What can hang from each mark:
M: A B D P
P: B D M
X: P
S: A M Q
D: B M X
B: M X
Q: A M S
A: M Q

Every row comes from one small tree of marks. The marks that hang from a mark follow it in brackets, in alphabetical order. Every link used is in the known rows. Which tree was each row made from?
Known rows:
X[P]: 2.66 1.11 -2.19 -0.98 1.22 -0.94 -0.90 1.30 1.07 -0.86 -2.18 1.67 -0.12
 2.60 0.29 -2.16 -4.32 -1.83 -1.73 0.96 -0.38 1.52 2.20 0.29 -0.22 0.86
 2.90 1.78 -0.92 -2.34
P[B[X] M]: 2.13 1.69 -1.36 0.21 1.31 4.35 -3.62 -2.14 1.17 1.50 -0.15 -0.43 -0.98
 1.15 -0.57 -0.63 -0.67 0.33 -1.39 0.70 -1.08 0.72 -1.10 0.04 -1.63
 -2.11 0.67 -1.30 -0.49 3.59
D[B[X]]: 3.58 0.34 1.19 -0.69 0.35 1.51 -1.94 -0.08 -1.29 -2.40 1.56 0.30 1.26
 0.75 1.11 -0.02 -0.33 -0.54 -1.36 0.45 -1.77 -0.41 0.02 0.58 -0.14
 -0.42 2.12 0.67 -0.30 -0.42
S[A[Q]]: 3.11 0.78 -1.12 0.22 3.56 -0.46 -0.71 -0.66 -2.38 2.23 -0.72 3.11 2.02
 0.50 1.15 -2.22 -2.53 0.18 1.05 2.79 -1.09 -3.77 0.94 -1.57 0.58 -0.31
 -1.36 1.79 -0.21 -2.02
X[P[B M[A]]]: 3.10 2.28 -1.84 -0.03 1.23 2.72 -2.17 0.38 2.67 0.39 -3.70 1.34 -1.00
 2.70 0.25 -0.79 -3.03 -0.36 -0.32 1.21 -0.24 1.48 2.16 1.93 -0.27 -1.27
 2.31 1.94 0.28 0.80
P[B D]: -0.63 2.34 -3.21 1.33 0.45 1.78 -3.16 1.45 0.83 1.58 0.81 1.25 -0.71
 0.32 0.83 -0.32 -0.54 -2.57 -0.72 2.63 -0.19 -1.05 0.05 -1.20 -2.33
 2.77 1.70 1.35 0.02 0.58
B[M]: -0.06 1.23 -0.70 -0.79 -0.70 -0.59 0.65 -0.78 0.08 -1.15 2.15 1.41 0.60
 2.43 2.11 -1.88 -4.20 2.10 -1.98 -0.19 -2.13 0.46 0.08 -2.50 0.06 -0.05
 1.06 -0.73 -1.96 -0.47
B[M[A[Q] D P] X]: 1.41 -2.41 2.21 1.84 -3.87 1.92 2.19 -0.82 -2.45 0.41 -2.25 -2.15 -2.20
 -0.67 -0.63 -3.64 -1.59 -0.18 -3.03 -3.73 -1.09 -0.56 2.02 1.11 4.76
 0.57 0.70 0.76 -3.41 0.42
A[M[B D] Q]: -1.67 2.71 4.19 3.67 1.53 -0.73 0.29 -0.88 0.99 3.11 -0.88 1.77 0.50
 2.15 0.07 -3.24 -0.83 -1.84 0.30 -3.18 -0.99 -1.27 -2.93 -1.95 3.51
 -1.16 -2.48 0.22 -2.35 -2.42
X[P[M[D]]]: 1.60 0.83 -1.32 -0.24 0.34 0.13 -2.15 -0.12 1.91 0.26 -2.44 1.62 -0.95
 3.23 1.47 -2.05 -3.30 -1.39 -1.85 0.20 -0.49 1.38 -0.62 0.77 -1.56 0.46
 2.25 1.97 -0.35 0.63
B[M[A[Q] P] X]: 3.05 -1.17 0.66 0.51 -2.49 2.01 2.91 -1.63 -2.37 0.06 -2.24 -1.94 -1.44
 -0.05 -0.91 -2.96 -1.56 0.94 -3.50 -2.37 -1.37 -0.65 3.35 0.20 4.84
 -0.38 0.62 -0.04 -3.43 -0.52
S[A[Q] M]: 3.27 1.62 -0.24 0.65 5.10 0.38 -1.13 -0.81 -2.03 3.16 0.49 2.52 0.09
 2.35 1.36 -1.88 -2.95 1.84 0.04 3.04 -2.83 -3.77 0.61 -0.79 -0.68 -0.56
 -4.35 0.96 -1.19 -0.25
Q[A]: 1.92 0.44 -1.61 -0.51 0.76 -1.09 -0.97 0.43 -1.30 -1.94 0.32 3.64 1.19
 -1.34 0.20 -1.15 -2.12 -0.73 -0.36 2.47 0.42 -0.86 1.54 -1.11 -1.84
 2.43 0.09 1.07 2.27 0.11
Q[M]: -0.13 0.85 -0.54 1.71 1.51 -0.19 -1.09 -2.84 -1.69 -0.71 1.91 1.73 0.16
 2.17 0.42 -2.80 -3.52 2.14 1.25 0.21 -1.52 0.23 -0.94 -3.40 -4.50 1.50
 1.25 -0.05 -0.35 -0.19
A[Q[M[B P[D]]]]: 1.20 2.56 0.26 3.19 2.60 0.29 0.46 -1.56 -0.75 0.97 -2.02 -0.32 -0.50
 1.81 0.80 -2.25 -0.85 -1.31 -0.18 -0.36 -0.88 -2.07 -0.87 -3.85 -0.50
 0.24 -0.59 0.69 -1.97 -1.35
Q[A S[M[D[B]]]]: 1.97 0.95 -1.09 0.57 -0.16 -0.61 -3.12 -0.39 -0.97 -2.40 0.21 2.49 -1.02
 -1.15 2.58 -0.53 -1.61 -1.54 1.24 1.39 -1.82 -0.70 2.99 0.69 -3.75 0.08
 -1.98 1.23 1.88 1.61
M[A B[X] P]: 5.92 1.02 3.52 2.49 -1.55 4.28 0.17 2.39 -0.13 -0.15 -3.11 -1.52 -4.52
 -0.59 -2.89 -4.36 -1.22 -1.69 -1.97 -1.07 -1.51 -2.63 4.39 2.23 2.51
 2.52 2.72 0.86 1.77 -1.23
X[P[M[A[Q[S]] B D]]]: 2.18 1.95 0.51 1.34 0.29 1.37 -2.03 -0.11 2.40 -0.14 -5.08 0.99 -1.91
 2.71 1.77 -2.21 -2.19 -1.46 -0.37 -0.41 -1.43 -0.14 1.89 1.09 -0.25
 -1.01 0.96 2.45 0.80 0.50
P[B[X]]: 1.79 0.85 -1.13 0.29 1.14 2.82 -2.57 0.82 -0.03 0.25 0.18 -0.54 -0.67
 -0.24 -1.93 -1.47 -2.14 -1.31 -0.95 0.47 -0.64 1.06 1.55 0.24 0.18
 -0.66 1.61 -0.67 -1.16 0.24
X[P[B]]: 2.83 2.04 -2.50 -0.10 1.76 1.14 -2.03 2.31 2.09 -0.46 -2.52 0.71 -0.67
 2.10 -0.43 -1.09 -4.37 -2.34 -0.77 1.03 0.09 2.28 2.72 1.02 0.47 -0.56
 3.06 1.44 -1.32 -1.59
B[X]: 1.97 -1.01 -0.55 -0.79 -0.03 0.32 -1.13 -1.05 -2.08 -0.31 0.46 0.11
 -0.27 -0.01 -1.46 -3.17 -1.53 -0.68 -2.93 0.06 -1.38 -0.08 1.15 -0.53
 -0.18 1.27 1.30 -0.51 -0.91 -0.45
A[Q[M[B D] S]]: -0.49 2.17 1.01 3.47 1.87 -0.67 -1.24 -2.53 -0.64 -0.30 -2.41 0.25 -0.33
 1.37 2.24 -2.71 -1.49 -1.31 2.24 -1.73 -2.08 -1.10 0.35 -3.68 -1.62
 -2.17 -1.61 0.58 -1.28 -0.86
A[Q[M[B D[X]]]]: -0.77 1.24 2.38 2.53 2.85 0.28 -0.44 -1.42 -0.67 0.53 -1.17 0.12 0.89
 1.57 1.46 -2.67 -1.40 -0.55 0.66 -1.65 -1.22 -1.06 -1.15 -3.05 -0.09
 0.12 -1.20 0.71 -2.02 -0.72
A[M[B[X] P[D]] Q[S]]: 2.02 3.11 0.05 3.19 0.28 0.39 0.56 -2.76 -0.09 3.75 -2.65 -0.87 -1.69
 0.97 -0.40 -3.21 1.48 -4.22 -1.22 -2.55 -1.19 -2.33 1.13 -1.58 4.01
 -1.63 -1.66 -0.59 -3.60 -3.29
X[P[B D[M[A]]]]: 0.70 1.44 -3.38 -0.15 -0.03 2.45 -2.27 2.17 1.29 0.35 -1.78 1.33 -0.88
 1.85 1.25 -0.53 -1.53 -2.51 -1.06 1.17 -0.14 0.04 2.05 2.36 -0.21 1.90
 3.77 2.88 -0.11 -0.68
A[M Q]: -0.57 2.37 0.61 0.70 2.39 -2.71 2.15 -2.77 -0.14 3.59 -0.34 3.25 2.88
 2.55 -0.14 -2.47 -1.10 -0.64 -0.12 -1.66 -0.20 -0.28 -2.28 -2.23 3.31
 -1.94 -2.07 -0.09 -3.32 -3.72
S[Q[M]]: -0.38 1.91 -0.12 1.85 4.09 -2.15 -2.65 -2.70 -1.71 1.97 -0.35 3.13 -1.30
 1.64 1.02 -1.60 -2.32 0.90 0.73 0.42 -3.21 -0.85 -0.84 -4.20 -2.35
 -0.16 2.04 0.77 -1.94 -0.52

Which tree is each row?
-1.30 0.85 -2.16 -0.48 -0.93 3.81 -1.62 0.92 0.85 1.53 1.27 0.14 0.34
 0.00 2.05 -0.26 -0.39 -0.22 -1.37 1.27 -0.71 -0.98 2.69 0.71 0.97 3.47
 1.51 1.37 -1.59 1.18 -> P[B[M[A]] D[X]]
-0.54 1.15 1.89 3.19 3.78 0.03 -4.15 -1.27 -1.81 0.78 -0.81 2.39 -1.98
 -0.92 1.23 -1.23 -1.14 -0.30 1.11 0.19 -2.63 -2.07 0.67 -3.06 -1.55
 1.66 0.80 1.37 -0.54 1.31 -> S[Q[A M[B D[X]]]]
1.26 0.47 0.82 -3.73 1.24 3.40 -0.26 1.41 1.27 -0.20 -1.13 0.46 2.08
 1.76 2.98 -2.19 -0.47 -1.25 -1.16 -2.39 -1.98 -1.13 3.72 5.20 3.51 1.23
 3.20 1.74 -0.17 -2.35 -> D[M[A[Q[S]] B] X[P]]
2.19 1.41 -2.59 -0.11 0.36 0.13 -2.09 1.40 0.67 -1.00 -1.52 1.38 -0.19
 2.44 2.27 -0.18 -1.50 -2.77 -2.01 2.25 -0.52 -0.19 1.51 0.48 -0.95 2.19
 3.04 3.22 -0.57 -1.46 -> X[P[D[B]]]
0.98 2.91 2.26 2.49 2.54 0.56 0.57 -2.02 0.45 2.51 -2.08 0.30 0.33 2.41
 -1.17 -2.67 -0.25 -1.38 -1.26 -2.24 -1.33 -0.97 0.05 -1.97 4.82 -2.54
 -2.33 -0.73 -3.45 -3.16 -> A[M[B[X[P]]] Q]
1.63 0.93 2.46 3.75 0.71 3.71 -1.77 -1.86 -1.51 -1.72 -1.25 -0.42 -2.62
 1.39 -1.10 -3.35 -2.19 2.58 1.25 -0.45 -2.68 -1.20 3.15 -1.58 -2.11
 1.35 0.98 0.64 1.22 0.41 -> Q[M[A B[X[P]]]]
-1.58 0.50 -0.41 -1.79 -0.07 2.05 -0.78 0.80 -0.28 1.55 1.60 1.66 1.45
 0.85 3.33 -1.78 1.97 -1.37 -2.22 0.26 -1.59 -3.72 0.11 1.55 0.03 5.43
 1.98 2.04 0.87 -0.56 -> P[D[M[A[Q] B] X]]
0.86 2.51 0.44 1.13 0.26 -0.41 -3.11 0.12 1.08 -0.60 0.31 0.91 -2.80
 1.87 2.08 -3.03 -3.08 -1.45 0.23 -0.43 -3.74 -0.37 1.85 -0.41 -3.52
 -0.43 -0.95 -0.14 0.49 0.16 -> Q[S[M[B D]]]
2.35 2.47 1.00 0.52 1.22 2.88 -2.97 -2.16 1.31 0.25 0.20 0.16 -1.61 2.47
 0.79 -2.11 -0.62 0.92 -2.42 0.61 -2.82 -1.41 -1.58 -1.65 -2.51 -0.25
 0.22 -1.28 1.26 2.63 -> P[M[B[X]]]
3.65 0.47 -1.74 -1.18 -0.75 0.66 -0.15 1.70 -0.15 1.23 0.86 0.21 -0.27
 0.58 1.35 -1.48 -0.33 -4.07 -3.19 0.71 0.55 -1.29 -0.07 1.69 0.17 4.86
 4.12 1.94 -1.44 -1.84 -> M[P[D[B X]]]
1.24 0.66 0.56 -0.71 -0.55 -0.32 -2.00 -0.33 0.16 -0.39 0.17 1.77 -0.82
 1.19 2.76 -2.29 -2.25 -0.56 0.91 -0.56 -3.00 -0.03 2.90 2.36 -2.29 0.20
 -0.30 1.39 0.51 0.04 -> Q[S[M[A D[B X]]]]
0.63 2.28 1.25 2.20 0.23 1.53 -1.53 -1.14 0.61 1.91 0.86 0.79 -1.48 2.18
 -1.34 -3.14 -0.88 -0.95 -1.84 -1.02 -1.76 -1.02 0.39 -0.92 1.67 1.18
 0.16 -0.68 -1.28 -1.80 -> A[M[B[X[P[D]]]]]
2.11 -1.07 -2.42 -0.19 -0.49 0.93 -1.78 -0.42 -1.51 -0.17 -1.73 -0.79
 -1.41 0.59 -0.81 -2.49 -0.90 -2.31 -3.94 0.82 -0.94 -0.14 2.73 0.07
 0.11 2.33 1.97 1.03 -1.58 -0.59 -> B[X[P[D]]]
-0.01 1.93 2.44 -0.65 0.78 2.00 0.25 1.18 0.23 -0.47 0.56 2.39 0.93 1.88
 2.02 -2.18 -0.42 0.59 0.03 -1.49 -2.49 -2.68 -0.63 1.51 0.75 0.40 1.91
 1.03 2.23 -1.28 -> D[M[A[Q] B]]
1.74 -1.29 2.94 3.83 -1.95 2.40 -0.60 -1.20 -2.69 -0.60 -0.33 0.00 -2.06
 0.20 -0.38 -3.11 -1.86 0.44 1.86 -2.24 -0.54 -0.57 -0.17 1.04 -1.81
 2.56 2.71 2.35 0.26 0.47 -> Q[M[A D[B[X]] P]]
1.43 0.83 1.95 -2.36 -0.57 2.24 -0.55 1.03 -0.66 -2.35 3.20 3.43 2.93
 1.82 3.69 0.49 0.28 1.23 0.95 -0.88 -2.11 -1.57 -1.86 4.07 -0.35 0.13
 4.21 2.40 2.63 -0.82 -> D[B M[A]]
2.56 0.68 -2.07 -0.05 1.41 1.16 -4.03 -0.01 -0.21 1.50 -0.28 1.03 -1.57
 0.82 2.17 -2.43 -3.72 -1.35 1.42 1.19 -2.69 -0.98 4.16 2.17 -1.91 -0.40
 -0.99 1.23 -0.67 -0.02 -> Q[S[A M[D[X[P[B]]]]]]
-0.27 0.01 -0.50 -0.51 -1.26 2.05 -1.02 -0.39 -2.19 -0.29 1.56 1.59 1.46
 0.63 3.40 0.34 3.37 -1.09 -1.62 0.52 -1.68 -3.62 -1.26 1.56 -0.54 2.79
 2.11 2.80 0.98 0.16 -> P[D[B[X] M[A[Q]]]]
0.92 -1.03 -1.17 1.89 -0.72 1.28 -3.87 -2.71 -2.37 -3.63 -0.39 0.81 0.17
 -1.87 3.04 -0.73 -1.30 -1.11 3.78 -0.27 -0.66 0.17 3.84 0.26 -4.08 0.96
 0.31 2.17 0.86 1.53 -> Q[A M[D[B X[P]]] S]
-0.66 -2.61 2.36 1.17 -4.02 2.00 0.29 -1.11 -2.36 -1.03 0.01 -0.63 -1.56
 -0.46 0.01 -3.39 -2.15 2.04 -2.31 -2.67 -2.26 -0.24 2.16 0.50 2.28 1.17
 0.55 0.36 -1.52 1.49 -> B[M[A D] X]
0.08 1.07 1.96 3.66 2.35 0.79 -0.74 -1.52 -0.95 -0.03 -2.83 -0.79 -0.51
 1.63 0.55 -2.55 -1.49 -0.91 0.19 -1.66 -1.37 -0.80 -0.29 -3.04 0.16
 -0.96 -1.17 0.90 -2.24 -0.53 -> A[Q[M[B[X[P]] D]]]
1.08 1.12 -2.10 0.07 -2.15 -0.05 1.23 -0.09 -0.10 0.27 1.36 0.17 -1.29
 1.86 1.75 -2.06 -3.02 -0.35 -3.43 -0.18 -1.09 -0.56 0.04 -1.74 0.43
 2.18 2.27 0.09 -2.76 -0.67 -> B[M[P[D]]]
0.01 0.88 -2.98 1.44 -0.23 3.14 -3.51 0.60 -0.62 1.42 0.40 -0.60 -1.54
 -0.73 -0.44 -0.72 0.71 -2.68 -2.01 1.98 -0.49 -1.13 1.09 -0.62 -1.26
 2.55 1.42 0.67 -0.84 1.38 -> P[B[X] D]
-0.03 0.16 -0.03 1.43 -0.90 3.48 -2.28 0.58 0.03 -0.20 0.83 -1.62 -1.40
 -0.14 -0.54 -1.46 -2.83 -0.31 -1.20 -1.33 -1.19 1.44 0.99 -0.09 1.36
 -1.08 1.16 -0.90 -2.73 1.64 -> P[B[M[D] X]]
1.13 0.88 1.44 0.85 -0.23 -1.37 1.32 -1.97 0.17 3.68 -1.38 0.70 1.81
 0.90 1.50 -2.48 0.03 -4.51 0.52 -4.41 0.47 0.17 -1.06 1.88 4.91 -1.70
 -0.35 1.14 -4.64 -3.77 -> A[M[D[B X] P] Q[S]]
0.80 1.82 5.18 3.85 3.07 1.52 -3.94 1.14 -0.06 2.44 -2.93 0.98 -6.07
 1.59 0.04 -2.27 -1.56 0.13 -1.56 -0.89 -5.46 -2.20 2.03 0.77 0.65 0.44
 -0.89 1.82 -0.97 1.94 -> S[M[A B[X[P]] D] Q]
1.67 0.73 -0.20 0.32 0.26 0.24 -0.86 -0.35 1.60 0.63 -4.46 2.03 -0.52
 2.84 1.37 -2.04 -2.53 -0.90 -0.97 -0.09 -0.27 0.68 0.45 1.46 -0.09
 -0.19 1.26 3.02 0.06 0.39 -> X[P[M[A[Q] D]]]
3.22 1.09 -1.25 1.65 -1.99 2.30 0.34 2.51 0.19 2.26 -2.42 1.13 -2.56
 -0.63 -1.22 -2.36 -1.09 -2.75 -0.47 0.92 0.94 -1.67 2.51 2.63 0.69 3.98
 3.47 3.07 1.09 -0.99 -> M[A P[B D]]
-1.79 1.94 -2.42 0.50 -0.05 2.90 -1.80 1.29 0.19 1.90 0.67 1.91 0.41
 0.42 1.91 -0.04 1.20 -1.63 0.01 0.99 -0.45 -2.18 -0.68 1.25 -0.83 2.13
 2.01 2.29 0.70 0.49 -> P[B D[M[A[Q]]]]
0.26 1.14 1.69 2.30 -0.03 0.22 -1.61 0.30 -0.49 -0.32 1.07 3.28 -0.22
 -1.02 -0.56 -2.00 -1.50 -1.11 0.41 0.15 -0.05 -1.27 0.08 -0.68 -0.07
 2.28 -1.00 0.61 1.72 0.09 -> Q[A[M[B D]]]
0.80 1.28 -2.06 -0.18 -0.28 1.34 -1.67 1.80 0.92 -0.38 -1.57 1.60 -1.19
 2.49 1.86 -1.54 -1.32 -2.08 -2.05 0.99 -1.18 -1.22 1.81 1.48 -0.69 3.12
 3.40 2.89 0.82 -1.37 -> X[P[D[M[A B]]]]
0.87 0.73 -0.35 -1.73 -0.62 2.98 -2.16 -2.17 0.48 1.42 0.86 2.38 1.64
 1.66 4.58 0.52 3.04 0.79 -1.64 2.40 -1.37 -3.13 -1.15 1.77 -2.39 4.07
 1.33 3.03 1.91 2.92 -> P[D[B X] M[A]]
1.55 1.15 -1.83 -1.98 -0.06 1.66 -0.19 1.84 0.35 0.80 2.65 1.24 0.23
 1.52 0.62 -1.87 -2.14 -2.19 -1.39 -1.69 -0.24 0.14 -2.23 2.82 0.00 1.06
 5.09 0.00 -0.43 -1.50 -> D[M[P[B]]]
3.99 0.19 0.08 -3.89 1.92 1.80 -1.69 1.65 1.05 -1.90 0.64 0.45 3.44 1.90
 2.90 0.44 -1.53 -1.74 -1.75 0.49 -0.61 1.21 2.24 3.65 2.01 1.35 3.80
 2.24 -1.90 -2.17 -> D[B X[P]]
2.16 2.45 0.39 1.20 3.45 0.86 -1.88 0.92 0.05 5.26 -1.70 1.77 -4.37 1.21
 0.32 -0.97 -0.90 -0.93 -1.93 0.95 -3.09 -1.99 1.83 1.57 0.77 2.09 0.84
 2.00 -2.61 0.65 -> S[M[A P[B D[X]]] Q]
3.36 2.43 -0.08 0.24 1.00 2.06 -1.83 0.20 2.50 -0.47 -3.65 1.46 -1.60
 3.38 0.82 -1.83 -2.78 0.02 -1.31 1.01 -1.53 -0.06 1.96 0.82 -0.72 -0.07
 1.85 1.74 1.30 0.27 -> X[P[M[A B]]]
-2.27 1.12 2.22 2.01 1.01 -2.73 1.54 -1.97 -0.24 3.90 -0.47 3.08 2.03
 2.00 0.20 -3.18 -1.19 -1.72 0.33 -3.11 0.12 -0.06 -3.66 -1.31 3.25
 -0.96 -2.19 0.82 -3.28 -2.74 -> A[M[D] Q]
